What can hang from each mark
J607: J130 J559 J926
J926: J816 J962
J559: J816 J962
J130: J607 J816 J962
J962: J130 J559 J926

Known rows, with every way that one mark hangs from another
J130(J607(J559) J816): [ 0.16 -0.01 -0.07 -0.04 -0.07  0.21  0.09  0.09 -0.03  0.41 -0.16  0.39
  0.03  0.14 -0.36  0.11 -0.03 -0.34  0.13]
J607(J130): [ 0.07  0.15 -0.07 -0.24 -0.08  0.15 -0.09 -0.25 -0.10  0.29  0.07  0.40
 -0.14  0.00  0.12 -0.24  0.07 -0.02 -0.20]
J559(J816 J962(J130 J926)): [ 0.69 -0.04  0.12 -0.03 -0.17  0.12 -0.56 -0.25 -0.15  0.20 -0.15 -0.16
 -0.34 -0.15 -0.14 -0.21 -0.04  0.08 -0.13]
J607(J130(J962) J926(J816)): [-0.07  0.23 -0.07 -0.42  0.09  0.11 -0.26 -0.19 -0.09  0.38  0.03  0.24
  0.18 -0.09 -0.10 -0.05  0.22  0.10 -0.29]
J962(J130 J559): [ 0.06 -0.01 -0.03  0.07 -0.17  0.07 -0.05 -0.32 -0.08  0.03  0.05 -0.13
 -0.22 -0.12 -0.44 -0.43 -0.08  0.18  0.04]
J926(J816): [ 0.12  0.11  0.04 -0.20 -0.04  0.07 -0.17 -0.09  0.01  0.14 -0.02  0.18
  0.05 -0.13  0.01  0.02  0.14  0.01 -0.06]
J962(J130): [ 0.21  0.06  0.03 -0.12 -0.15  0.10 -0.04 -0.11 -0.08  0.07  0.04 -0.10
 -0.21 -0.16 -0.30 -0.11 -0.10  0.08  0.02]
J926(J816 J962(J130(J607) J559)): [-0.26 -0.13  0.02  0.13  0.02  0.07  0.10 -0.13  0.11 -0.21 -0.05 -0.17
 -0.04  0.01  0.03  0.17 -0.29  0.02  0.30]
J559(J816 J962): [ 0.48  0.09 -0.02 -0.13 -0.08  0.17 -0.76 -0.21 -0.09  0.50 -0.11 -0.04
 -0.27 -0.11  0.16 -0.46  0.05 -0.09 -0.31]
J962(J130 J559(J816) J926): [ 0.39 -0.09  0.04  0.16 -0.16  0.15 -0.31 -0.46 -0.14  0.01 -0.10 -0.30
 -0.33 -0.08 -0.51 -0.26  0.06  0.20  0.01]
J130(J607 J816 J962(J559 J926)): [ 0.34 -0.08  0.00  0.03 -0.03  0.26  0.02 -0.12 -0.10  0.18 -0.15  0.80
  0.16  0.41 -0.81  0.22 -0.23 -0.05  0.24]
J559(J962(J926(J816))): [ 0.49  0.03  0.12 -0.17 -0.12  0.03 -0.33 -0.11 -0.07  0.15 -0.09  0.49
  0.02 -0.12  0.14 -0.05  0.15  0.08 -0.10]
J926(J816 J962(J130(J607))): [-0.12 -0.07  0.08 -0.06  0.05  0.10  0.11  0.08  0.10 -0.18 -0.06 -0.16
 -0.03 -0.04  0.16  0.50 -0.32 -0.07  0.28]
J962(J130 J559 J926(J816)): [ 0.19 -0.08  0.11  0.08 -0.16 -0.01  0.02 -0.33 -0.05 -0.19 -0.06  0.04
 -0.03 -0.13 -0.44 -0.05  0.08  0.28  0.14]
J607(J559): [ 0.15  0.10 -0.04 -0.10 -0.13  0.15 -0.18  0.02 -0.09  0.36  0.04  0.16
 -0.14 -0.20 -0.09  0.03  0.21  0.01 -0.10]
J962(J926(J816)): [ 0.33  0.04  0.12 -0.17 -0.08  0.09 -0.07 -0.12 -0.06 -0.01 -0.05  0.38
  0.06 -0.08 -0.08  0.26  0.21  0.08  0.00]
J607(J130 J926(J816 J962)): [-0.40  0.17 -0.05 -0.30  0.05  0.10  0.23 -0.27 -0.01  0.15  0.05 -0.07
 -0.11 -0.16  0.57 -0.08  0.31 -0.04 -0.27]

Rows
[ 0.56 -0.01  0.13 -0.09 -0.23  0.06 -0.22 -0.14 -0.17  0.08 -0.04  0.20
 -0.25 -0.16 -0.16 -0.17 -0.12  0.15 -0.02]	J559(J962(J130 J926))
[-0.25  0.03  0.02  0.03 -0.03  0.09  0.13 -0.22  0.10 -0.03  0.01  0.02
 -0.11 -0.10  0.34  0.02  0.11  0.11 -0.02]	J926(J816 J962(J559))
[-0.05 -0.06  0.02 -0.03  0.00  0.19  0.14  0.05  0.00 -0.10  0.02 -0.11
 -0.23  0.00  0.06  0.35 -0.41 -0.11  0.27]	J926(J962(J130(J607)))
[-0.33 -0.01 -0.04  0.04 -0.15  0.13  0.71 -0.38 -0.04  0.05 -0.05 -0.48
 -0.36 -0.10 -0.22 -0.49  0.10 -0.05 -0.02]	J607(J926(J962(J130(J816) J559)))
[-0.06 -0.05 -0.01  0.17 -0.08  0.17 -0.10 -0.35  0.01  0.02 -0.05 -0.64
 -0.48 -0.13  0.05 -0.15 -0.07  0.12 -0.04]	J926(J962(J130 J559(J816)))
[-0.25 -0.04  0.06  0.09 -0.08  0.02  0.22 -0.22  0.10 -0.19 -0.01 -0.33
 -0.17 -0.19  0.16  0.06 -0.05  0.21  0.08]	J926(J816 J962(J130 J559))
[-0.19 -0.05  0.02  0.13 -0.19  0.13  0.65 -0.25  0.04 -0.02 -0.08 -0.22
 -0.34  0.01 -0.09 -0.15 -0.12  0.01  0.08]	J926(J962(J130(J816) J559))
[ 0.27 -0.09  0.07  0.12 -0.27  0.10  0.45 -0.37 -0.11 -0.03 -0.14  0.15
 -0.18  0.07 -0.70 -0.26  0.00  0.08  0.13]	J962(J130(J816) J559 J926)
[-0.23  0.01 -0.09 -0.08  0.01  0.26  0.46  0.05 -0.05  0.35 -0.12 -0.03
 -0.14  0.00  0.00  0.09  0.14 -0.40  0.05]	J130(J607(J559 J926(J962)) J816)
[ 0.06 -0.10 -0.06  0.12 -0.07  0.11 -0.17 -0.24 -0.08  0.02  0.01  0.04
 -0.09  0.07 -0.59 -0.32 -0.32 -0.01  0.28]	J962(J130(J607) J559)
[ 0.28  0.13  0.08 -0.30  0.01  0.13 -0.22 -0.10 -0.06  0.17 -0.01  0.72
  0.19  0.06 -0.07  0.52  0.06  0.23 -0.12]	J607(J130(J962(J926(J816))))
[-0.11  0.03  0.11 -0.10 -0.06  0.06  0.23  0.00  0.10 -0.16 -0.01 -0.30
 -0.17 -0.22  0.28  0.39 -0.09  0.10  0.06]	J926(J816 J962(J130))
[ 0.16  0.15 -0.17 -0.19 -0.06  0.15 -0.69 -0.34 -0.19  0.80 -0.09 -0.20
 -0.27 -0.26  0.25 -0.75  0.43 -0.11 -0.56]	J607(J130 J559(J816 J962) J926)
[ 0.29  0.05 -0.07 -0.08 -0.12  0.09 -0.65 -0.20 -0.18  0.58 -0.13 -0.71
 -0.36 -0.43 -0.17 -0.63  0.25 -0.01 -0.32]	J607(J559(J816 J962(J130)) J926)
[ 0.13  0.11 -0.14 -0.06  0.02  0.23 -0.64 -0.41 -0.07  0.50 -0.03  0.17
 -0.11  0.12 -0.18 -0.23  0.00  0.17 -0.32]	J607(J130(J962(J559(J816))))
[ 0.32 -0.03 -0.06 -0.04 -0.11  0.15 -0.16  0.10 -0.04  0.58 -0.20  0.52
  0.01  0.10 -0.11 -0.20 -0.11 -0.34  0.02]	J130(J607(J559(J962)) J816)
[ 0.00  0.08 -0.07 -0.24  0.15  0.16 -0.47  0.18 -0.08  0.43 -0.05  0.16
  0.32 -0.10 -0.47  0.32  0.10 -0.04  0.03]	J130(J607(J559 J926(J816)) J962)
[ 0.38 -0.03  0.01  0.10 -0.11  0.21 -0.40 -0.46 -0.14  0.16 -0.08  0.05
 -0.25  0.02 -0.33 -0.28  0.24  0.09 -0.10]	J962(J559(J816) J926)
[ 0.44 -0.04  0.03 -0.08 -0.03  0.28 -0.01  0.23 -0.11  0.37 -0.18  0.76
  0.17  0.24 -0.68  0.70 -0.12 -0.12  0.19]	J130(J607(J559) J816 J962(J926))
[ 0.42  0.09  0.14 -0.25  0.00  0.14 -0.28  0.05 -0.06  0.08 -0.04  0.54
  0.18 -0.03 -0.29  0.63  0.05  0.22  0.00]	J130(J962(J926(J816)))
